What can hang from each mark:
k_812: k_791 k_975 k_989
k_791: k_834
k_108: k_975 k_987 k_989
k_834: k_989
k_906: k_108 k_812
k_987: k_108
k_975: k_108
k_989: k_834

Every row comes from one small tree of marks. The marks that hang from a mark follow it in brackets, in the order of their numbers. Every link used is in the known rows. Which tree was each row made from?
Known rows:
k_834(k_989): [ 3.11  1.79  0.72 -1.52 -0.88 -0.51  0.26 -1.76 -3.57  1.44 -3.71 -0.05
 -0.90 -1.97  3.53  0.06  0.34  2.93 -1.40]
k_989(k_834): [ 2.98 -1.52 -0.04  0.41 -0.98 -4.04  2.83  0.09 -2.81  2.88 -3.29 -1.02
  0.51 -3.56  3.18  0.34  0.87  1.67 -0.95]
k_812(k_791 k_975(k_108)): [ 1.35  0.05  1.64  0.23 -0.74  5.73 -3.68  0.08 -0.91  0.82 -0.74  0.56
 -1.88  0.84 -3.25 -0.43 -2.70 -1.36  0.88]
k_791(k_834): [ 0.83 -0.02 -0.05  1.10 -1.26 -1.19 -0.83  0.56 -5.09  0.30 -0.14  2.60
  1.36 -2.04  2.45 -0.24  1.72  0.14  0.01]
k_108(k_989): [ 4.12  2.15 -1.85  0.48  1.81 -3.60  0.18  3.31 -3.60 -0.80  1.31  0.56
  0.80 -1.81 -0.35  0.58  2.69 -0.33  1.13]
k_987(k_108(k_975 k_989(k_834))): [-0.60 -1.08 -2.50  1.48  2.42 -3.72 -0.72  3.08  2.66 -3.69  5.55  0.96
  1.18  1.30 -2.16 -0.07  3.95  0.41 -0.50]
k_906(k_812(k_791(k_834) k_975(k_108))): [-4.42 -1.71  2.42 -0.35 -1.29  6.19 -1.68  0.96  1.24  0.52  0.78 -0.16
 -1.02  1.97 -3.09 -2.82 -0.54 -2.43  0.68]
k_108(k_987): [ 3.18  0.74 -0.92 -0.75 -0.36 -2.11 -2.48 -2.70 -3.33 -0.65 -3.71  1.58
  3.81 -4.41  2.79  3.22  0.13 -0.80  1.86]
k_987(k_108(k_975)): [ 0.89  1.45 -1.55 -0.54  0.37 -0.39 -4.82  0.03  0.08 -3.18  4.49  3.65
  1.03  0.67  1.44  1.00  1.27 -3.48 -1.70]
k_812(k_791 k_975 k_989): [ 2.40  2.12 -0.52 -0.38 -4.47  4.06 -0.41 -1.66 -1.14  2.58 -2.36  1.00
 -5.16  1.67  1.31 -1.05 -2.46 -0.11 -2.31]
k_975(k_108(k_987 k_989(k_834))): [-0.49 -3.73 -0.37  2.65  3.89 -2.45  0.49 -0.25  0.75 -2.50 -1.27 -1.53
  4.43 -4.26 -5.63  2.37  1.52  2.43  3.94]
k_987(k_108): [ 3.56  0.67 -0.38 -0.60 -1.12 -1.34 -5.04 -1.64 -1.61 -0.85 -0.21  2.56
 -0.45 -1.37  2.18  0.12  0.71 -3.27 -0.44]
k_906(k_108(k_975 k_987) k_812(k_791)): [-2.51  1.89  0.14 -3.48  3.33 -2.43 -1.28 -1.00  3.16 -1.42  1.04 -0.91
  3.18  2.19  4.46  3.11 -0.01 -3.56  1.75]
k_812(k_791(k_834)): [-0.03  1.36  0.59  0.00 -0.84  2.15 -1.94  1.79 -4.76  2.18 -0.74  2.76
 -1.11  2.12  2.19 -0.56  1.89 -0.70  1.89]
k_108(k_975 k_987 k_989(k_834)): [-1.32 -1.61 -2.95  1.92  3.71 -4.90  2.17  2.16  0.85 -3.52  1.93 -0.26
  5.32 -1.81 -1.50  2.79  3.08  2.62  1.65]
k_906(k_108(k_975 k_987) k_812): [-1.50  0.60 -0.62 -2.46  3.08 -5.02 -0.03 -2.26  2.42 -2.52  1.81 -1.13
  5.94 -1.83  4.71  3.42 -0.31 -2.65 -0.26]
k_812(k_791 k_975(k_108) k_989(k_834)): [-0.89 -2.49  1.48  1.41 -2.85  4.57  1.63 -2.20  2.25  2.87 -2.88 -1.66
 -4.76  1.17 -2.85 -2.08 -3.49  2.59 -1.58]
k_812(k_791 k_989): [ 2.89  3.52 -0.34 -1.14 -2.07  1.57  0.37 -0.88 -2.55  3.17 -3.00  1.80
 -4.74  1.73  3.22  0.03 -0.55 -1.00 -0.55]
k_812(k_791(k_834) k_989): [-0.69  1.78  0.27  0.27 -2.69  2.68 -0.27 -0.57 -2.87  2.48 -1.52  3.13
 -3.71  2.84  2.49 -1.26  0.35  0.30  0.12]
k_906(k_108 k_812(k_791)): [ 1.66  2.12  1.84 -3.85  0.96 -3.38  0.42  0.10  0.20  3.18 -1.24 -1.92
 -1.55  1.49  5.19  0.34 -0.73 -4.06  0.54]
k_812(k_791(k_834) k_975(k_108(k_989))): [-2.19 -1.15  0.90  2.61  0.68  5.68 -2.85  3.63 -0.63 -1.95  3.75  1.36
 -0.56  2.86 -7.36 -1.73  0.67  1.02  2.89]
k_906(k_108(k_975)): [ 1.64  1.95 -0.40 -0.52  2.30 -4.38 -0.50  0.03 -1.32 -1.14  3.45  0.85
  2.50 -0.64  3.66  2.45 -1.27 -0.67 -1.82]
k_975(k_108): [ 2.76 -0.10  1.21  0.39  1.42  0.49 -2.04 -0.42 -3.08  0.01 -0.75  0.89
  1.00 -3.09 -1.67  0.94 -1.08 -1.69  0.56]
k_987(k_108(k_975 k_989)): [ 0.77  1.49 -2.87  0.81  2.85 -1.82 -4.11  3.03  1.07 -5.49  7.21  2.72
  1.41  1.63 -2.21  0.48  3.32 -2.56 -0.03]

Which tree is each row?
[ 0.53 -3.61 -0.04  2.99  0.72 -0.45  1.47  2.03  1.35 -1.36  1.05 -2.56
  0.84 -2.61 -6.90 -1.14 -0.33  2.90 -0.10] | k_812(k_975(k_108(k_989(k_834))))
[-3.34 -1.05  2.96  0.28 -1.76  8.88 -2.92 -1.42 -0.42  0.22 -1.06  0.49
 -2.02  2.76 -4.00 -2.36 -1.51  4.15  0.17] | k_812(k_791(k_834(k_989)) k_975(k_108))
[-0.29 -2.55  0.86  2.00  1.02  2.55  0.79  3.43  2.03  0.42  0.68 -2.18
 -1.71  1.09 -6.66 -1.13  0.20  2.18  2.21] | k_812(k_791 k_975(k_108(k_989(k_834))))
[-1.20  0.83 -0.27  0.93 -5.21  4.62 -0.98 -0.98 -1.61  1.70 -1.14  2.49
 -3.61  2.79  0.66 -2.34 -1.41  1.41 -1.69] | k_812(k_791(k_834) k_975 k_989)
[ 1.30 -1.78 -1.76  1.44  1.70 -5.23  1.29  0.79 -0.76 -1.16 -2.33 -1.23
  4.14 -4.06 -0.71  2.38  2.74  2.84  3.06] | k_108(k_987 k_989(k_834))
[-3.06 -0.91  1.09  1.82 -3.17  7.44 -2.04 -1.67  0.00  0.54  0.05  2.42
 -3.17  2.57 -3.53 -2.44 -2.91  0.95 -0.57] | k_812(k_791(k_834) k_975(k_108) k_989)
[ 1.23 -0.73 -0.43  1.54  4.25 -0.76 -3.26 -0.24 -0.80 -3.92  0.20  0.95
  4.49 -3.52 -5.12  2.99  0.43 -0.28  4.78] | k_975(k_108(k_987 k_989))
[-0.83 -0.07  0.91 -0.74  1.66  3.54 -0.58  3.43  2.99 -0.93  2.53 -2.65
 -1.72  1.78 -5.99 -1.64  0.36 -3.21  1.58] | k_906(k_812(k_791 k_975(k_108(k_989))))
[-0.13 -0.09  0.76 -3.42 -0.75 -1.02 -1.72 -3.20  3.05  0.35 -2.49 -2.17
  1.75 -0.31  3.10  1.63 -2.86 -2.54  1.01] | k_906(k_108(k_987) k_812(k_791 k_975))
[ 0.37  1.50 -3.05  0.87  3.99 -2.77 -1.56  1.77 -0.48 -5.15  3.18  2.02
  5.70 -1.46 -1.65  3.46  2.94 -0.21  2.28] | k_108(k_975 k_987 k_989)
[ 1.54 -0.66  0.68  1.22 -2.89  3.69 -0.44 -3.24  0.22 -0.26 -1.19  0.41
 -2.11 -2.47 -3.05 -1.14 -4.61  0.75 -2.91] | k_812(k_975(k_108) k_989)
[ 0.83 -0.91 -0.15  0.63 -4.99  1.80  3.23 -1.43  0.91  4.02 -4.26 -1.00
 -5.07  1.27  1.47 -1.76 -1.90  2.94 -2.87] | k_812(k_791 k_975 k_989(k_834))
[-0.85 -0.40  2.00 -1.55 -0.82  5.12 -1.88  0.35  1.92  1.27 -0.90 -1.74
 -1.91  0.67 -2.34 -1.33 -1.69 -4.07  0.10] | k_906(k_812(k_791 k_975(k_108)))
[-0.64 -2.65 -0.59 -0.69  3.33 -9.19  3.97 -0.44  3.64 -0.50 -1.31 -4.63
  4.76 -3.67  1.61  2.02  1.46  0.98  2.41] | k_906(k_108(k_987 k_989(k_834)) k_812)
[-1.80  0.41  1.36 -0.71 -3.95  5.77 -1.32 -0.81 -1.84  1.31 -2.46  1.00
 -2.72  2.90  0.61 -2.47  0.32  4.39 -0.70] | k_812(k_791(k_834(k_989)) k_975)
[ 0.89 -2.67  0.20  2.64  3.50 -2.53  2.22  2.32 -0.41 -0.41  0.65 -1.88
  1.20 -2.73 -4.71 -0.08  1.57  1.86  1.96] | k_975(k_108(k_989(k_834)))
[-1.11  0.22  0.71 -1.59 -2.17 -1.36  5.56 -0.39  2.05  5.36 -4.83 -2.68
 -4.95  1.32  4.00 -1.79  0.95 -1.37 -1.39] | k_906(k_812(k_791 k_989(k_834)))
[-2.22  3.34  0.13 -2.89  0.96 -1.59  2.62 -0.78  3.57  1.49  1.92 -1.00
 -2.47  4.32  5.16  0.22 -1.49 -3.22 -2.34] | k_906(k_108(k_975) k_812(k_791 k_989))
[-2.00 -1.25  1.80  1.61 -1.31  7.06 -3.77  0.59 -1.41 -0.14  0.67  2.10
 -0.94  1.63 -4.10 -1.58 -1.57  0.11  1.33] | k_812(k_791(k_834) k_975(k_108))
[-2.81 -0.81  0.03 -1.35  0.49 -6.55  7.23 -1.74  4.51  1.52  0.81 -3.08
  0.01 -0.28  5.09 -0.26 -1.21  0.49 -4.99] | k_906(k_108(k_975) k_812(k_989(k_834)))
[-0.03 -0.41 -2.40  1.84  3.27 -4.73  4.33  4.94 -0.19 -1.85  3.63 -0.65
  2.03 -0.42 -1.23  0.70  3.88  2.09 -0.70] | k_108(k_975 k_989(k_834))
[ 1.55  1.51  0.51 -2.44 -0.90 -5.49  3.58 -3.09  1.11  2.16 -1.27 -1.96
 -1.13 -1.45  5.84 -0.17 -2.08 -2.16 -2.97] | k_906(k_108 k_812(k_989))
[-0.39  0.35  0.09  0.16 -3.73  4.15 -2.32  1.01 -3.07  1.33 -0.20  2.40
 -1.29  1.77  0.72 -1.48  0.25  0.58  0.26] | k_812(k_791(k_834) k_975)
[-3.83  0.03  1.88 -2.49 -3.30  5.02  0.98 -0.27  0.92  1.76 -2.16 -1.21
 -2.98  3.43  1.92 -3.70  1.36  1.66 -1.40] | k_906(k_812(k_791(k_834(k_989)) k_975))
[-0.32 -0.67 -1.58  1.33  4.28 -7.45  3.96  3.17  1.46 -1.86  4.69 -2.37
  3.19 -0.28  0.23  1.64  1.58  2.83 -0.76] | k_906(k_108(k_975 k_989(k_834)))
[ 1.14  0.72 -0.71 -1.78 -4.74 -0.14  2.81 -2.30  1.30  1.59 -2.05 -1.82
 -2.50 -2.34  2.67 -2.09 -1.65 -1.59 -4.97] | k_906(k_812(k_975 k_989))
[ 1.13  0.07  0.06 -0.11 -2.39 -0.46  3.37 -1.09 -0.82  4.85 -4.64 -0.38
 -4.88  1.24  3.01 -0.60 -0.13  1.44 -1.16] | k_812(k_791 k_989(k_834))
[-3.32 -2.28  1.08  1.22 -1.04  6.86 -5.90 -2.26 -0.36 -2.03 -1.18  2.38
  2.46  0.34 -4.04  0.41 -1.49  0.33  3.84] | k_812(k_791(k_834) k_975(k_108(k_987)))
[ 1.70  2.44 -1.70  0.45  4.71 -6.09  0.81  3.25 -0.38 -3.10  6.24  0.03
  3.00  0.13  0.39  2.05  0.68  0.25 -0.27] | k_906(k_108(k_975 k_989))
[-2.50  1.39 -1.26 -2.23  1.35 -4.46  2.19 -4.46  4.16 -2.01  0.55 -0.68
  3.38 -1.18  4.62  2.37 -1.77 -1.60 -1.78] | k_906(k_108(k_975 k_987) k_812(k_989))
